What can hang from each mark
z_658: z_448 z_696
z_25: z_621
z_696: z_109 z_621
z_661: z_25
z_109: z_448 z_621
z_448: z_109 z_658
z_621: z_25 z_109 z_661 z_696

Known rows, with every way that one mark hangs from another
{z_109 {z_448 z_658}}: [ 2.58 -4.50  0.54  2.58 -1.14 -3.92 -1.19 -1.36  0.04  1.67 -2.99  0.83
  1.62  3.79 -1.71 -2.66 -1.14 -0.76  0.17 -0.48  0.63 -3.94  0.51  0.68
  2.17]
{z_448 z_109 z_658}: [ 1.48 -5.43 -0.07  2.03  0.52 -2.14 -2.60 -0.75 -2.16  3.90 -2.30 -0.17
  2.57  2.51 -2.56 -2.74 -0.20  0.14 -0.76 -0.19 -1.34 -1.41  0.67  0.47
  1.40]
{z_658 z_448 {z_696 z_621}}: [ 3.44 -6.03  1.67  2.35  1.48 -1.76  1.97  2.14 -3.48  3.95  0.26  1.21
  2.34  0.91  2.20 -0.97 -0.31 -3.64 -4.16 -1.57 -4.04  0.88 -1.44 -2.32
 -0.86]
{z_25 {z_621 {z_109 z_448} z_661 z_696}}: [ 2.87 -1.93  1.28  5.61  2.38 -0.60 -2.06  0.47  0.13 -0.56 -2.82 -0.84
  2.32  3.65 -7.31  0.57 -0.88  1.15  1.66  1.32  4.47 -2.96  3.00 -2.50
  0.38]
{z_696 z_109 {z_621 z_25 z_661}}: [ 1.35 -5.43 -0.26  2.43 -0.71 -0.38  2.32  0.91 -2.17  4.72  0.17  0.18
  0.62  4.49 -1.02 -1.18 -0.76 -0.04  1.94 -0.03 -0.57  1.96 -2.33 -5.71
 -0.46]
{z_621 z_25 {z_109 z_448} z_696}: [ 2.11 -4.09  0.22  6.31 -0.62 -3.10 -1.15  1.22  1.87  1.73 -2.19 -0.48
  2.12  3.11 -4.72  1.76 -0.87  1.12  1.76  0.71  2.16 -3.50  2.34 -2.16
  1.36]
{z_109 z_448 {z_621 z_25}}: [ 2.66 -6.23 -1.22  4.37 -2.05 -4.29 -1.25 -1.29  1.37  3.31 -1.65  2.76
 -0.23  7.23 -1.74 -1.02 -2.18 -1.16  0.82  1.61  0.96 -2.70  3.52 -1.86
  3.51]
{z_621 z_696}: [ 3.05 -5.56  0.96  3.53  2.90  0.45  0.01 -1.05 -1.37  1.71 -0.07  1.16
  2.77 -0.65 -3.15  0.62 -1.06 -0.18  0.35 -0.63 -1.37 -1.32  0.68 -1.01
 -0.52]
{z_661 {z_25 {z_621 {z_109 z_448}}}}: [ 2.33 -4.01  0.93  4.73  0.27 -1.13 -3.41  0.02  1.96  0.96 -2.71 -0.91
  1.20  2.29 -4.89 -2.35 -0.89 -1.09 -1.08  1.98 -0.79 -4.34  2.73  0.07
 -0.01]
{z_109 {z_448 z_658} z_621}: [ 2.12 -4.38 -0.44  4.03 -0.48 -5.14 -2.56 -2.61  0.54  2.22 -3.20  2.53
  1.54  5.85 -0.64 -2.83 -1.68 -2.13 -0.71  0.11  0.65 -4.35  1.35  0.64
  3.56]
{z_109 z_448 {z_621 z_25 z_696}}: [ 2.88 -5.93 -0.77  6.44 -0.42 -3.51 -1.62 -1.16  1.40  1.88 -1.48  2.59
  1.25  5.88 -2.68  0.98 -1.89 -0.11  1.55  0.86  1.37 -2.90  3.21 -2.11
  3.09]
{z_448 z_658}: [ 1.76 -5.18  0.67  1.48  0.61 -2.57 -0.57 -1.78 -1.55  3.12 -1.66  1.29
  2.16  1.79 -2.28 -1.35 -0.21 -1.62 -0.25 -0.42 -1.27 -2.64 -0.29 -0.10
  1.24]
{z_448 z_109 {z_658 z_696}}: [ 1.51 -5.46  0.36  0.58  0.47 -2.99 -1.43  2.40 -3.86  3.57 -3.09  0.99
  2.66  2.45 -1.52 -2.16  0.26 -0.54 -2.04 -0.26 -2.69 -1.02  0.31  0.58
  0.84]
{z_696 {z_109 {z_448 z_658}} {z_621 z_661}}: [ 1.82 -3.02  0.31  3.14 -1.18 -3.43  0.05  0.63 -1.41  2.61 -2.89 -0.23
  1.89  5.00  0.62 -4.70 -0.66 -0.12  1.13 -1.35  0.92 -1.57 -3.68 -2.39
  0.51]
{z_109 z_621}: [ 2.30 -5.56 -0.25  2.80  1.59 -1.35 -1.20 -2.81 -0.98  3.92 -0.12  2.80
  1.09  2.85 -1.15 -1.25 -1.99 -2.48 -1.20  0.74 -1.77 -1.01  1.79 -0.90
  1.25]
{z_696 {z_621 z_25 z_661}}: [ 1.71 -6.16  0.84  2.59 -0.06 -1.37  2.33 -0.39 -1.73  3.70  0.52  0.81
 -0.13  6.07 -3.34 -0.70  0.08 -1.41  2.33  0.07  0.31  1.40 -0.04 -4.97
  0.49]
{z_696 {z_109 z_621}}: [ 2.03 -4.91 -1.43  3.09  0.93 -0.47 -1.42 -1.21 -1.65  4.89 -0.64  2.17
  1.75  1.36  0.97 -1.83 -2.58 -1.36 -1.44  0.55 -2.34 -0.67 -0.38 -1.54
  0.01]
{z_658 {z_696 {z_621 z_25 z_661}}}: [ 1.60 -6.26  1.34  1.31 -0.06 -1.92  3.48  2.64 -3.30  3.33 -0.37  1.96
 -0.22  6.05 -2.25 -0.22  0.43 -2.10  1.17  0.15 -1.13  1.46 -0.08 -5.03
 -0.16]
{z_448 {z_109 z_621} {z_658 z_696}}: [ 1.02 -5.11 -0.77  2.16  0.92 -3.98 -2.87  0.82 -3.51  4.47 -3.18  2.49
  2.41  4.50 -0.48 -2.13 -0.46 -1.84 -2.94  0.31 -2.53 -1.50  1.45  0.60
  2.06]
{z_448 z_109}: [ 2.38 -6.08 -0.13  1.82  0.87  0.08 -1.82 -0.33 -2.07  4.18 -0.81 -0.54
  1.66  1.21 -2.64 -2.79 -1.23  0.23 -0.81  0.33 -1.78  0.52  1.83 -0.41
  0.25]
{z_25 z_621}: [ 3.19 -6.60  0.81  0.64  1.29  0.22 -0.45 -1.62 -0.76  2.54 -0.79  1.36
  1.39  2.46 -3.81 -1.08 -0.83 -1.48 -0.73  1.31 -0.50 -0.71  2.16 -0.01
  0.33]
{z_621 z_25}: [ 2.17 -7.25 -0.03  1.93 -0.54 -1.23  0.84 -0.55 -0.58  3.91  0.14  1.20
  0.49  3.25 -3.54  0.72 -1.17 -0.72  1.41  0.98 -0.80 -0.74  1.88 -2.64
  1.11]
{z_658 z_448 {z_696 z_109}}: [ 3.28 -4.76  0.29  2.00  1.24  0.37  0.75  4.14 -4.68  4.46 -0.77  0.71
  2.37 -2.01  2.62  0.08 -2.43 -1.20 -3.63 -0.48 -3.29 -0.24 -1.42 -3.21
 -1.61]
{z_661 {z_25 {z_621 {z_696 {z_109 z_448}}}}}: [ 3.39 -5.18  0.39  5.24  0.74  1.22 -3.18  1.44  0.84  0.42 -2.18 -0.46
  2.29  0.30 -2.39 -1.87 -1.70  1.05  0.39  0.54 -1.83 -3.83  0.38 -0.73
 -1.19]
{z_448 {z_109 {z_621 z_25}} z_658}: [ 0.56 -6.50 -1.84  3.53 -0.94 -4.47 -3.54 -1.19 -1.13  5.60 -1.89  1.79
  1.49  7.23 -2.45 -1.06 -0.46 -0.52 -0.09  1.04 -0.40 -1.72  2.59 -1.29
  3.81]
{z_661 {z_25 {z_621 {z_109 {z_448 z_658}}}}}: [ 1.48 -3.23  1.03  4.59  0.00 -3.19 -4.27 -0.29  1.89  0.99 -3.96 -0.70
  2.03  3.57 -4.82 -2.52  0.15 -1.45 -0.91  1.34 -0.49 -6.39  1.72  0.95
  1.24]

Rows
[ 2.87 -4.45 -0.82  3.52  1.50 -1.33 -0.83  2.65 -4.03  5.09 -0.82  2.52
  2.19  0.10  3.90 -0.09 -3.08 -2.48 -4.57  0.11 -3.40 -0.47 -0.41 -3.31
 -0.43] => {z_658 z_448 {z_696 {z_109 z_621}}}
[ 1.94 -5.33  0.76  4.43  2.17  0.55  1.17  0.02 -2.16  2.01 -0.01  0.85
  0.70  3.61 -5.95  2.72 -1.10  0.96  3.83  0.85  1.92 -0.55  1.98 -5.43
  0.26] => {z_621 z_25 z_661 z_696}
[ 1.48 -2.63  0.20  4.68 -1.14 -2.61 -0.18  1.38  0.00  2.28 -2.20 -0.84
 -0.22  5.71 -5.82  0.18 -1.53  0.81  2.74  1.95  4.06 -2.31  2.87 -4.96
  1.57] => {z_621 z_25 {z_109 z_448} z_661}
[ 3.38 -4.70 -0.13  5.92  1.28 -2.48 -2.18 -2.00  0.74  1.28 -1.54  2.04
  2.02  3.29 -1.53 -0.97 -2.26 -0.66  0.16 -0.09  0.48 -2.88  2.38 -0.40
  1.84] => {z_109 z_448 {z_621 z_696}}
[ 2.96 -4.38 -0.73  2.57 -0.97 -2.57 -0.82  2.52 -1.48  3.33 -3.12  2.68
  1.30  3.03  2.41 -2.47 -2.93 -1.25 -2.19  0.44 -1.61 -1.53  0.10 -0.92
  0.33] => {z_658 {z_696 {z_109 z_448 z_621}}}
[ 1.40 -5.15  0.67  0.38 -0.31 -3.40  1.56  2.39 -3.00  4.39 -2.19  1.61
  3.43  1.58  2.97 -2.72  0.84 -2.43 -2.29 -2.02 -4.22 -0.55 -4.95 -0.10
 -0.97] => {z_448 {z_658 {z_696 z_109 z_621}}}
[ 1.23 -4.78  0.21  4.99  1.23 -1.31 -0.44  0.44  0.36  2.93 -0.65  0.14
  2.65  1.47 -5.37  3.15 -0.17  0.42  1.51  0.67  0.49 -2.56  1.50 -2.45
  0.43] => {z_621 z_25 z_109 z_696}
[ 2.25 -3.63  0.28  5.27  4.13  0.24 -1.28 -2.16 -2.51  1.70 -0.28  2.18
  1.47  3.23 -3.67  0.65 -1.86 -0.92  1.23  0.42  0.80 -0.83  1.92 -3.86
  0.46] => {z_109 {z_621 z_661 z_696}}
[ 2.68 -3.61  1.31  6.51  1.85 -0.46 -3.91  0.14  1.89 -0.26 -2.68 -1.31
  2.78  1.25 -5.61 -0.47 -0.42 -0.22 -0.03  1.18 -0.63 -4.83  2.56  0.02
 -0.38] => {z_661 {z_25 {z_621 {z_109 z_448} z_696}}}
[ 1.44 -4.01 -0.16  7.21  3.99  1.91 -4.68 -1.07 -2.98  2.28 -0.60  0.02
  1.43  2.65 -4.36 -1.31 -1.60  0.53  0.61  0.85 -1.98 -1.35  2.93 -3.97
 -0.41] => {z_448 {z_109 {z_621 {z_661 z_25} z_696}}}
[ 1.68 -5.33 -1.02  4.21 -2.22 -6.32 -2.09 -1.94  1.29  3.14 -2.99  2.90
  0.45  8.35 -1.61 -1.06 -1.33 -1.36  0.97  0.95  1.31 -4.44  2.44 -1.09
  4.63] => {z_109 {z_448 z_658} {z_621 z_25}}
[ 1.48 -4.43  0.14  0.23  0.10 -2.24  0.56  2.82 -3.69  3.85 -2.94  1.65
  2.92  0.29  1.20 -1.26 -0.71 -1.13 -1.60 -0.49 -2.82 -1.75 -2.50 -0.37
 -0.82] => {z_448 {z_658 {z_696 z_109}}}
[ 2.66 -3.24  0.46  7.69  2.52 -0.03 -3.25 -1.46 -0.76 -0.14 -1.50  1.07
  0.42  3.91 -3.66 -1.47 -2.62 -0.58  1.45  0.70 -0.29 -3.61  2.71 -3.65
  0.39] => {z_109 z_448 {z_621 {z_661 z_25} z_696}}
[ 0.89 -5.49  0.41  3.18 -0.72 -3.07  0.94  0.06  0.77  4.86 -0.12  0.09
  1.76  4.13 -2.40 -0.41  0.96 -1.81 -0.16  0.00 -1.26 -0.50 -0.54 -2.17
  0.38] => {z_696 {z_621 z_25 z_109}}
[ 3.05 -4.83  1.41  3.24  3.83  1.80 -0.29 -0.87 -2.35  0.39 -0.52  0.91
  1.69  2.96 -6.46  0.97 -0.72  0.36  1.98  1.00  2.01 -0.39  2.42 -2.70
 -0.41] => {z_25 {z_621 z_661 z_696}}
[ 1.75 -1.80  0.81  5.94  0.85 -4.04 -2.55 -0.40  0.72  0.63 -3.59 -0.35
  3.97  1.76 -3.72 -0.21 -0.03  0.20  0.14 -0.51  1.74 -5.15  0.31  0.46
  1.38] => {z_621 {z_109 {z_448 z_658}} z_696}
[ 1.37 -6.11  0.84  0.46  0.08 -4.05 -0.41  1.95 -2.96  4.15 -2.52  0.66
  3.17  3.81  0.27 -3.43  1.75 -1.77 -2.79 -1.72 -3.73  0.41 -1.80  0.79
  0.30] => {z_448 z_109 {z_658 {z_696 z_621}}}
[ 2.66 -3.95 -0.40  5.18 -0.46 -0.42  0.23  2.23 -1.10  1.47 -1.91 -0.31
  0.96  3.73 -3.24  0.80 -2.37  2.97  4.23  0.57  3.03 -1.42  0.43 -5.62
  0.48] => {z_621 z_25 z_661 {z_696 {z_109 z_448}}}
[ 0.98 -3.56 -0.89  4.74  2.33  1.89 -2.33 -0.49 -3.05  3.49 -0.53  1.18
  0.14  1.57 -1.14 -2.07 -2.85 -1.38  0.25  1.26 -2.84 -1.62 -0.22 -4.89
 -1.39] => {z_696 {z_109 {z_621 {z_661 z_25}}}}
[ 1.78 -4.44  1.28  5.35  3.58  1.49 -3.15 -0.35  0.43  1.06 -1.15 -0.61
  3.10 -0.56 -6.21  0.95  0.09 -0.74 -0.76  1.13 -2.11 -3.54  1.84 -0.75
 -1.57] => {z_661 {z_25 {z_621 z_109 z_696}}}
[ 3.05 -5.43 -0.67  4.56 -1.40 -1.31 -0.17  1.93  0.51  2.30 -1.65  0.27
  1.80  2.44 -1.35  0.50 -1.95  2.33  2.44  0.05  0.80 -2.16  0.20 -2.63
  0.63] => {z_621 z_25 {z_696 {z_109 z_448}}}
[ 0.53 -5.50 -1.85  1.84 -0.98 -4.42 -0.09  2.21 -2.18  5.06 -2.89  3.65
  1.74  4.85  1.31  0.67 -1.11 -1.63 -0.85  0.80 -2.18 -2.21 -0.64 -2.32
  1.70] => {z_448 {z_658 {z_696 {z_109 {z_621 z_25}}}}}
[ 3.71 -3.41  0.47  4.49  1.29  0.99 -1.56  1.29 -1.34  0.22 -2.55 -0.43
  1.93  2.89 -3.69 -0.79 -2.00  2.19  2.26  0.87  3.32 -1.43  0.75 -2.98
 -0.31] => {z_25 {z_621 z_661 {z_696 {z_109 z_448}}}}
[ 2.28 -4.05  1.12  4.02  3.20 -0.06 -1.92 -0.61  0.12  1.70 -1.25 -0.02
  3.73  0.65 -5.77  1.57 -0.02 -0.33 -0.56  0.78  0.74 -2.33  1.83 -0.09
 -0.35] => {z_25 {z_621 z_109 z_696}}
[ 1.64 -2.96  1.15  2.62  2.77  0.28 -1.06 -0.47 -1.48  2.18 -1.36 -0.34
  1.19  3.00 -6.95 -0.02 -0.73 -0.72  0.38  2.13  2.30 -0.90  2.31 -3.15
 -0.22] => {z_25 {z_621 z_109 z_661}}
[ 1.65 -5.83  1.49  0.48  0.49 -4.39  1.75  0.72 -2.54  3.16 -1.66  2.11
  2.79  3.39  0.69 -2.29  1.43 -3.60 -2.11 -1.79 -3.52 -1.03 -2.51  0.71
 -0.04] => {z_448 {z_658 {z_696 z_621}}}
[ 1.03 -5.47 -1.54  4.11  0.35 -1.16 -2.05 -0.43 -2.61  4.78 -0.60  1.18
 -0.54  7.41 -4.39 -0.63 -1.95  0.35  1.70  2.06  1.02  1.07  4.00 -4.93
  2.42] => {z_448 {z_109 {z_621 z_25 z_661}}}
[ 2.25 -4.75 -0.73  4.87 -1.02 -3.18 -0.77 -0.98 -0.27  2.50 -1.62  2.37
 -1.22  8.73 -3.47 -0.64 -2.77 -0.51  2.69  2.10  2.86 -1.74  3.70 -4.79
  3.18] => {z_109 z_448 {z_621 z_25 z_661}}
[ 1.99 -4.91 -1.02  1.61  0.75 -1.43 -0.10  1.65 -3.14  4.65 -1.60  2.97
  1.72  1.18  2.06 -1.09 -2.29 -2.15 -2.73  0.54 -3.57 -0.43 -0.53 -1.56
 -0.51] => {z_658 {z_696 {z_109 z_621}}}
[ 2.47 -6.48 -0.74  2.97 -3.61 -3.06  1.00  1.37  0.95  4.30 -1.14  0.22
  1.18  4.77  1.29 -2.77 -1.05 -0.05  1.08 -0.54 -0.83 -0.27 -1.87 -2.08
  0.73] => {z_696 {z_109 z_448} {z_621 z_25}}
[ 3.14 -5.27  0.69  1.49 -1.91 -2.86  1.62  3.59 -1.44  3.26 -2.20  0.60
  1.98  2.25  3.33 -4.03 -0.95 -1.22 -1.97 -1.40 -2.75  0.05 -3.02 -0.59
 -1.28] => {z_658 {z_696 {z_109 z_448} z_621}}
[ 1.08 -4.69 -1.91  3.64 -0.03 -0.47 -0.18  0.17 -2.27  5.04 -0.55  2.23
 -0.35  5.34 -1.44  0.12 -2.63 -0.11  1.96  2.08  0.79 -0.17  0.85 -6.05
  0.87] => {z_696 {z_109 {z_621 z_25 z_661}}}
[ 0.75 -3.57  0.39  3.68  0.76 -0.93  0.42  0.57 -1.62  3.58 -0.82 -0.09
  0.24  3.88 -6.18  1.39 -0.95 -0.01  2.41  1.92  2.18 -1.06  2.02 -5.49
  0.65] => {z_621 z_25 z_109 z_661}
[ 1.24 -4.30  1.85  0.80  1.32 -3.25  2.25  0.99 -4.02  2.31 -1.98  1.60
  1.51  4.82 -1.28 -2.03  1.39 -2.79 -0.25 -1.26 -1.37 -0.28 -2.14 -2.24
 -0.41] => {z_448 {z_658 {z_696 {z_621 z_661}}}}
[ 2.65 -5.70  0.45  4.20  2.88  2.93 -2.35  0.64 -0.76  1.64 -0.64 -0.05
  2.96 -1.51 -2.66 -0.33 -1.16  0.15  0.00  0.35 -3.38 -2.35 -0.36 -1.20
 -2.39] => {z_661 {z_25 {z_621 {z_696 z_109}}}}
[ 2.24 -6.14 -0.85  3.59  0.37  0.36  0.49  1.29 -0.89  3.70 -0.23  0.80
  2.44  0.50 -2.06  1.88 -1.38  1.40  1.96  0.03 -0.95 -0.94 -0.59 -3.28
 -0.57] => {z_621 z_25 {z_696 z_109}}
[ 2.01 -2.62  1.37  4.77  4.16  0.88 -1.28  0.02 -1.49  0.86 -1.32 -0.38
  2.61  1.83 -7.45  2.00 -0.23  0.24  1.16  1.29  2.69 -1.53  2.21 -3.12
 -0.42] => {z_25 {z_621 z_109 z_661 z_696}}
[ 1.80 -2.34  0.62  6.81  0.36 -2.04 -0.60  1.57  0.15  1.04 -2.20 -0.82
  1.25  4.49 -6.62  1.97 -1.02  1.87  3.59  1.20  4.37 -2.70  2.51 -5.10
  1.11] => {z_621 z_25 {z_109 z_448} z_661 z_696}
[ 0.87 -3.05  0.57  5.58  2.27 -0.29  0.00  0.95 -1.45  2.16 -0.63 -0.26
  1.55  3.07 -7.09  3.61 -0.47  0.97  3.07  1.25  2.64 -1.65  1.87 -5.39
 -0.09] => {z_621 z_25 z_109 z_661 z_696}
[ 0.65 -2.46  1.28  4.93  2.88  1.75 -1.69 -0.14 -2.20  2.22 -0.87 -1.19
  0.50  0.28 -5.57 -0.83 -1.16 -1.28  0.40  1.23 -1.27 -2.38  1.23 -4.31
 -1.79] => {z_621 z_109 {z_661 z_25}}
[ 2.35 -5.89  0.67  0.59  0.01 -1.18  2.27  3.08 -2.96  4.37 -0.72  1.24
  2.47  0.56  2.75 -2.25 -0.30 -2.09 -2.26 -1.35 -4.43  1.46 -3.80 -1.14
 -2.29] => {z_658 {z_696 z_109 z_621}}
[ 1.12 -0.72  1.44  3.38  0.20 -4.26 -0.37  2.78 -2.53  0.91 -4.76  0.23
  1.43  4.45 -3.93 -1.05 -0.40 -0.92 -0.03  0.81  2.19 -3.70  0.45 -2.23
  0.89] => {z_621 {z_109 {z_448 {z_658 z_696}}} z_661}
[ 1.65 -1.81  1.12  6.00  1.11 -0.10 -2.43  0.50 -0.63  0.73 -2.37 -1.64
  0.20  2.10 -5.03 -2.27 -1.81 -0.41  0.83  1.50  0.29 -3.48  1.66 -3.71
 -0.82] => {z_621 {z_109 z_448} {z_661 z_25}}
[ 2.46 -6.57 -1.84  5.53  0.09 -2.16 -3.42 -0.11 -1.84  6.31  0.14  1.06
  1.03  4.93 -0.84  0.14 -2.24 -0.54 -2.07  1.37 -0.97  0.07  3.66 -4.10
  3.26] => {z_658 {z_448 {z_109 {z_621 z_25}}}}
[ 1.09 -2.76  1.49  3.16  2.02 -1.08  0.72 -0.40 -1.53  3.31 -0.37 -0.78
  1.65  2.97 -3.31 -1.57  0.35 -1.87 -0.05 -0.48  0.17  0.25 -1.09 -3.40
 -1.05] => {z_696 {z_621 z_109 z_661}}
[ 2.33 -3.76 -0.43  2.65 -1.56 -3.37 -1.41  0.46 -0.45  2.70 -3.39  0.28
  2.42  2.26  0.46 -3.11 -1.63  0.39 -0.11 -0.58  0.05 -3.58 -1.81  0.00
  1.04] => {z_696 {z_109 {z_448 z_658}}}
[ 2.81 -4.03  0.39  3.11  3.27  2.73 -0.45  0.68 -2.67  1.25 -1.13  0.28
  2.58  1.23 -4.18  0.59 -1.44  1.57  1.82  0.94  1.57 -0.17  0.16 -3.71
 -1.61] => {z_25 {z_621 z_661 {z_696 z_109}}}
[ 1.67 -4.97  0.98  2.99 -2.60 -5.41  1.44  3.44  0.87  3.41 -2.46  0.51
  1.46  5.79 -1.10 -0.92  0.57 -1.88 -0.80  0.01 -0.51 -1.42  0.01 -1.57
  0.68] => {z_658 {z_696 {z_621 z_25 {z_109 z_448}}}}
